Each row comes from the steps of one walk. Every step used is in the known rows, and no mark comes twice. Write the walk behind each row, first mark first.
Known rows
u-g-m: [  5.0   7.9   1.6   3.9 -10.7  -5.6  -0.5 -19.7  14.9  -2.5   0.3  -8.8
   8.8 -24.8 -26.2   5.9   2.2  -8.4  -8.2   6.1  -7.8 -12.3]
n-p: [ -4.0  17.9 -15.1  19.1 -18.4   5.9  -5.0   5.6  20.7  23.4 -31.5  -4.9
  21.3 -11.4   6.0  23.9   3.1 -26.4  -1.6 -16.1  -7.5   0.2]
n-p-g-m: [ -7.4  16.7  -4.6  20.8 -30.3  -6.7 -13.9  -6.7  29.3  20.1 -30.4 -20.2
  31.8 -10.1   6.6  26.3  -8.9 -33.4   0.4  -4.3   1.2  -2.5]
p-r-m-n-l: [-24.0  13.4  -4.7 -10.3   1.3 -19.8 -22.9   0.3   6.6  32.0 -25.9 -10.0
  -3.4 -12.7  29.0  12.3  15.9   1.3 -20.1  23.9 -27.6   6.8]
u-g-m-n: [ -5.0  10.8   4.5  -2.7  -6.4  -3.0  -5.9 -21.5  24.4   8.5  -5.4  -4.6
  14.8 -32.4  -9.0  13.4   5.8  -7.1  -2.8   7.6 -25.3  -1.9]
n-l-g-p-r-m: [-29.3  15.7 -17.5   6.7  -3.9 -15.5  -5.5  -8.5   6.6  -0.7  -6.0   3.0
  32.8  15.1  -6.0   5.5  -7.2   6.5 -30.2   4.7 -36.5   8.7]
u-g-p-r: [-13.0  -2.1   2.3   9.5  11.0   4.9 -10.9 -11.1   9.2  26.3  20.3  -1.5
  18.7 -20.7 -28.4   8.3   4.0  -4.0 -15.2   4.7 -26.3 -13.7]
g-p-r-m-n-l: [-35.7  23.0 -24.1   0.2   9.6 -19.3 -29.5   0.9  15.3  38.3  -2.7  -5.9
  17.4 -21.9  13.2  21.9   9.5   4.6 -23.5   6.1 -36.4  -0.2]
g-m: [ -0.7  18.7 -20.2   2.9 -18.9 -18.2 -12.4 -12.2  14.0  -1.5 -20.6 -22.7
   1.9 -13.0   0.0  14.5   0.4 -16.6  -1.6   4.4  12.9  -7.9]
m-g-p-r-l-n: [-20.1   9.2 -17.1 -10.1  10.8 -10.8 -29.1 -21.5   2.7  31.3  -7.2 -11.0
  20.8  -8.4  14.7  11.6  -0.6  -3.3 -12.8  -7.4 -46.6  21.0]
g-m-n-p-r-l: [ -9.2  23.3 -25.8   2.5 -12.6  -9.7 -32.9 -11.2  27.0  43.4 -28.5 -16.2
  22.7 -27.2  34.8  28.3  10.2  -7.5   8.6   7.2 -24.7   5.8]
r-l: [-10.1  29.6   4.4   6.6   0.1 -11.6 -13.9  -5.9  12.3  39.0 -20.0   0.6
   4.7  -5.9  -1.8  -1.5  -5.9  16.0  15.2   6.3 -25.3  -2.6]
m-g: [ -7.6   3.0   9.8 -10.4  -2.8 -10.1  -8.8 -17.3  -3.2   7.6 -30.5  -9.1
  -0.3  11.3   7.8   8.9  -3.4 -12.4 -13.6   0.8 -16.7  27.9]
p-r: [-12.3  -8.3  -0.3   3.1   2.8  -1.5 -20.0  -3.5  -4.5  26.1 -17.5 -19.1
  -6.1   8.0   8.9   7.2   5.7 -12.2  -6.9  18.4   1.3  -4.2]
n-l-r-m: [-24.7  11.8  -4.7   3.3 -14.6 -37.5  -3.0   5.2   1.3   2.4 -18.8  -1.4
  22.2   2.0  -7.2   0.4  10.6  -1.2 -21.2  13.9 -21.2   6.9]
g-p-r-m-n-u: [-40.9  28.3 -18.5  -0.1  10.2  -9.7 -32.9  12.9  12.9  43.4  -1.2 -13.0
  17.4 -23.3  17.6  22.9  11.6 -11.5 -17.7   9.2 -34.9   1.1]
r-l-n: [-11.5  37.5 -17.1  -0.6  -2.6  -8.2  -9.8 -11.9  24.6  24.3 -20.6   0.1
  14.2 -21.5   4.9  -0.9  -3.9   4.1  18.4 -11.4 -40.8  -1.1]
r-m-n-l: [-25.4  39.9  -3.4 -11.7  -6.1 -26.7  -9.4   1.8  24.1  16.6 -34.0   3.9
   2.1 -26.4  22.5  14.2  10.5   4.8 -17.1   8.5 -37.8  13.3]
u-g-p: [-12.4  10.0   3.5  12.2   5.7   2.4  -0.8 -10.6  17.6  15.8  16.8   5.6
  22.6 -26.3 -35.7   9.3  -1.3  -3.6 -10.7  -6.1 -27.9 -11.5]
r-l-g-p: [-15.3  30.0   3.9  10.6   2.4 -12.4 -10.1 -14.5  16.5  28.7  -3.2  10.5
  37.1   1.5  -8.9   0.4 -11.9  12.1  12.0  -2.1 -42.9   0.8]
m-r-l: [ -8.0   3.6 -18.9  11.6  -0.4 -15.6 -27.5  -7.8   0.1  24.6 -17.8  -5.0
   6.5  24.6 -22.7  -3.2  11.3  16.8   9.8  -0.4 -14.2  10.2]
l-n: [-13.5  23.0 -24.6  -3.9  -9.8  -0.8   1.1  -9.1  24.5  -9.1 -22.9  -8.6
  10.6 -19.4   4.0   9.9  -1.1 -27.9   4.2 -20.9 -19.9   1.7]
m-r-l-g-p: [-13.0   3.4 -19.0  15.2   1.9 -16.7 -24.5 -15.5   3.4  16.3  -3.6   2.7
  32.5  32.7 -29.7  -1.0   5.1  13.2   8.8  -7.7 -28.5  13.0]
g-p-r: [-24.6   6.0 -19.2  10.9  10.4  -5.1 -25.4  -2.5   7.0  34.1   4.1 -14.0
  14.6  -7.2  -2.5  17.9   2.5  -9.7 -10.3   2.0 -10.6 -10.0]

Which walk is each row?
[-11.4   6.8  16.4 -10.6  -7.5 -53.2 -14.5  -1.0  -1.7  12.4 -10.6  -9.8
  29.1 -17.0   0.7   8.9  24.9 -25.2 -15.7   7.6 -22.2  10.6] | l-r-m-g-p
[  3.8  18.1 -57.2  10.9 -22.7 -19.6 -29.1 -17.0  18.9   6.7 -20.1 -19.0
  24.8  -6.8  -6.4  15.1  14.9  -7.5   8.3 -17.0 -12.3   2.9] | g-m-r-l-n-p
[-40.0  13.9  -7.8  14.1   8.0  24.1 -13.6  14.0  -0.1  26.3  14.0  -9.1
  24.7  -2.2 -18.6   7.6  -5.0 -13.6 -19.8   9.7 -34.2   0.1] | n-u-g-p-r
[-31.4  18.1  15.4  -8.4  -9.4 -35.0 -13.1  18.9   7.1  21.1 -22.2  -7.1
  28.7 -16.4  15.5  10.2  26.1 -28.6  -3.7  20.1 -28.3  12.4] | l-r-m-n-u
[-48.5  28.6  -2.7  -1.0   3.0  16.4 -14.7  15.4  17.3  30.1 -31.4  -5.3
  14.2  -1.3  27.7  18.2  -4.0 -15.9  -0.4   7.4 -37.3  24.9] | m-n-u
[-15.8  21.9 -19.0   9.8 -22.8   3.6  -3.6  -8.6  38.0   4.3 -30.4 -11.3
  35.9 -21.4  10.3  23.2  -6.9 -43.2   4.8 -26.5 -25.1   3.1] | l-n-p-g
[-18.2   9.9  -5.2  -4.3   4.3 -11.1 -16.6 -14.7   3.2  16.3 -12.5  -6.8
  15.3  -0.8   2.4  16.9  -5.4 -10.0 -17.9  -8.7 -26.9  22.0] | m-g-p
[ -4.4   1.4 -15.0  18.0 -11.5   9.1 -18.0   4.9   9.0  35.8 -26.8 -14.4
  17.9  -4.0  15.2  22.6   9.4 -25.6  -7.0  -1.4  -5.9  -1.3] | n-p-r
[-15.3   4.7  -0.3  11.5 -16.5 -27.7 -30.9 -23.5  15.3  14.3 -17.5 -25.1
  16.4  17.6 -14.9   4.4  -7.5  -3.1  10.6  14.7   2.3   2.2] | p-g-m-r-l
[-45.2  19.2 -11.0   2.7   3.3  -0.1  -6.7 -10.4  24.8  13.2 -20.7  13.1
  40.6   7.8  14.4  19.1 -11.2   5.4 -10.2  -1.8 -54.5  25.5] | m-n-l-g-p
[  1.3  11.5 -36.5   8.2 -13.6 -26.0 -31.7 -17.4   7.0   9.9 -15.5 -19.6
   7.3   7.8 -15.2   5.0  11.4   7.5   7.7   2.1   1.4   1.9] | g-m-r-l
[-29.5  27.1 -22.4   0.8  -6.0  22.7   3.9   4.2  18.2  -9.1  -6.7  -7.1
  22.5 -17.2  -8.7   5.4  -5.1 -29.1  -6.9 -14.8 -41.5   6.5] | l-n-u-g
[-19.4  11.0 -31.8   8.7   0.4   2.9 -21.6  -5.2   5.9  12.4  -4.7  -2.6
  21.6  12.5 -28.7  -5.8  10.6   5.6   5.4 -10.6 -43.0  15.2] | m-r-l-n-u-g
[ -9.5   1.3  11.8   2.9   4.2  -6.6 -19.8 -13.2  -2.8  34.7 -13.7  -7.1
  15.1  18.0   8.2  -5.3  -1.8   6.1   4.9  22.6 -24.1   0.5] | p-r-l-g
[-49.8  24.3  -0.5   2.0  17.7  18.8 -26.6   7.3  16.7  56.5  -1.6   2.2
  30.9 -15.5  12.7  13.3  -0.4   4.5  -1.5  14.8 -66.2  15.1] | m-n-u-g-p-r-l
[ -7.1   8.1  18.5  -3.8 -14.2 -48.7  -7.0   8.0   3.5   8.9 -18.0  -9.2
  20.0 -16.5  -2.9   3.6  26.4 -26.3  -5.2  14.6  -5.6  -4.3] | l-r-m
[ -1.9  27.2   3.0   3.5 -11.4 -19.1  -9.7 -22.1  14.0  14.1 -16.6  -1.7
  26.7   4.0  -1.8  -1.8  -9.9   8.2  14.8   7.3 -26.8   1.1] | r-l-g-m
[ -3.5   7.6  -5.5  18.8  -9.5   5.2 -18.3  -4.0   9.6  42.5 -24.1  -5.0
  34.0   3.4  15.4  13.8   3.8 -11.7   2.5   1.3 -26.9   2.0] | n-p-r-l-g
[-16.8  11.6   7.8  -1.9  13.1  -8.0 -15.2  -8.7  18.8  33.5  14.9   1.7
  18.9 -40.2 -11.6  14.2  14.2  -2.3 -17.5   9.0 -43.0  -8.5] | u-g-p-r-m-n
[-14.0  11.3  -8.6   6.3  12.2   3.0 -13.8 -16.8  17.3  30.5  21.6   1.2
  28.9 -33.6 -24.4   4.9   3.5   2.7  -5.0  -3.8 -48.3 -13.5] | u-g-p-r-l-n
[-35.4  15.3   4.6   3.4 -16.1 -16.2 -19.0 -20.3  29.0  12.8 -28.5 -19.4
  20.9   1.6  13.1  17.3 -17.3  -8.2  -1.6  17.1 -14.7  10.7] | p-g-m-n-l
[-15.3  10.7   2.6   2.4   1.0 -18.6  -8.9  -9.9   8.1   5.2  -0.3  -4.1
  32.9   2.0  -3.5  10.4   2.0 -17.2 -13.4   3.7 -24.8  -1.9] | l-g-p-r-m
[  5.4  -6.5 -13.1   6.6 -10.6  -9.6 -11.2 -21.7   8.2  -8.4   3.5 -10.8
  10.0  -5.5 -39.7   4.5  12.9  -4.2  -9.6   1.1  -4.8  -3.8] | u-g-m-r
[-12.4   6.0   3.1  -4.4   3.1 -11.0 -28.6 -19.2   6.7  37.9 -16.5 -11.1
  19.7   5.9  23.4   5.4   2.3   4.6   7.8  24.7 -32.2   6.5] | p-r-l-g-m-n
[-17.7  37.9  13.4  -5.4 -14.9 -24.9 -14.4   3.5  36.4  31.9 -38.6  -2.4
  17.0 -37.6  29.5  25.8  13.2 -22.0  -4.2   3.7 -32.3   7.2] | r-m-n-p-g
[  2.6  10.4  -7.1   2.5 -13.5  -9.8 -21.5   2.6   5.2  32.7 -32.6 -15.3
  12.4 -15.9  25.7  21.7  18.9 -26.1 -21.2   1.9 -17.4   9.2] | n-p-r-m-g
[-22.2  16.8  -6.4   4.9   0.8   6.9 -28.1  -1.3  24.6  62.1 -34.5  -0.9
  25.9 -18.2  39.7  26.4  10.2  -5.7   8.8   4.9 -42.7  13.5] | m-n-p-r-l
[-27.0  21.2 -13.9  -2.7  10.5 -20.5 -29.8   0.6  16.9  41.7  -2.3  -9.4
  12.9 -30.8  15.1  22.9  14.7  -7.9 -13.5   5.9 -27.9  -4.8] | g-p-r-m-n
[-40.3  21.3   9.1   2.3 -15.4  -6.9 -23.7  -8.3  26.4  18.9 -25.6 -25.1
  22.0   0.7  16.9  19.2 -17.5 -24.5   4.1  19.9 -12.8  11.5] | p-g-m-n-u
[ -5.1   9.3   3.7  -7.4  -1.9 -24.2 -20.1   1.6   0.2  24.0 -19.3 -18.7
 -13.0 -13.6  12.8   6.5  18.0 -11.8 -15.0  21.1  -3.2  -8.5] | p-r-m
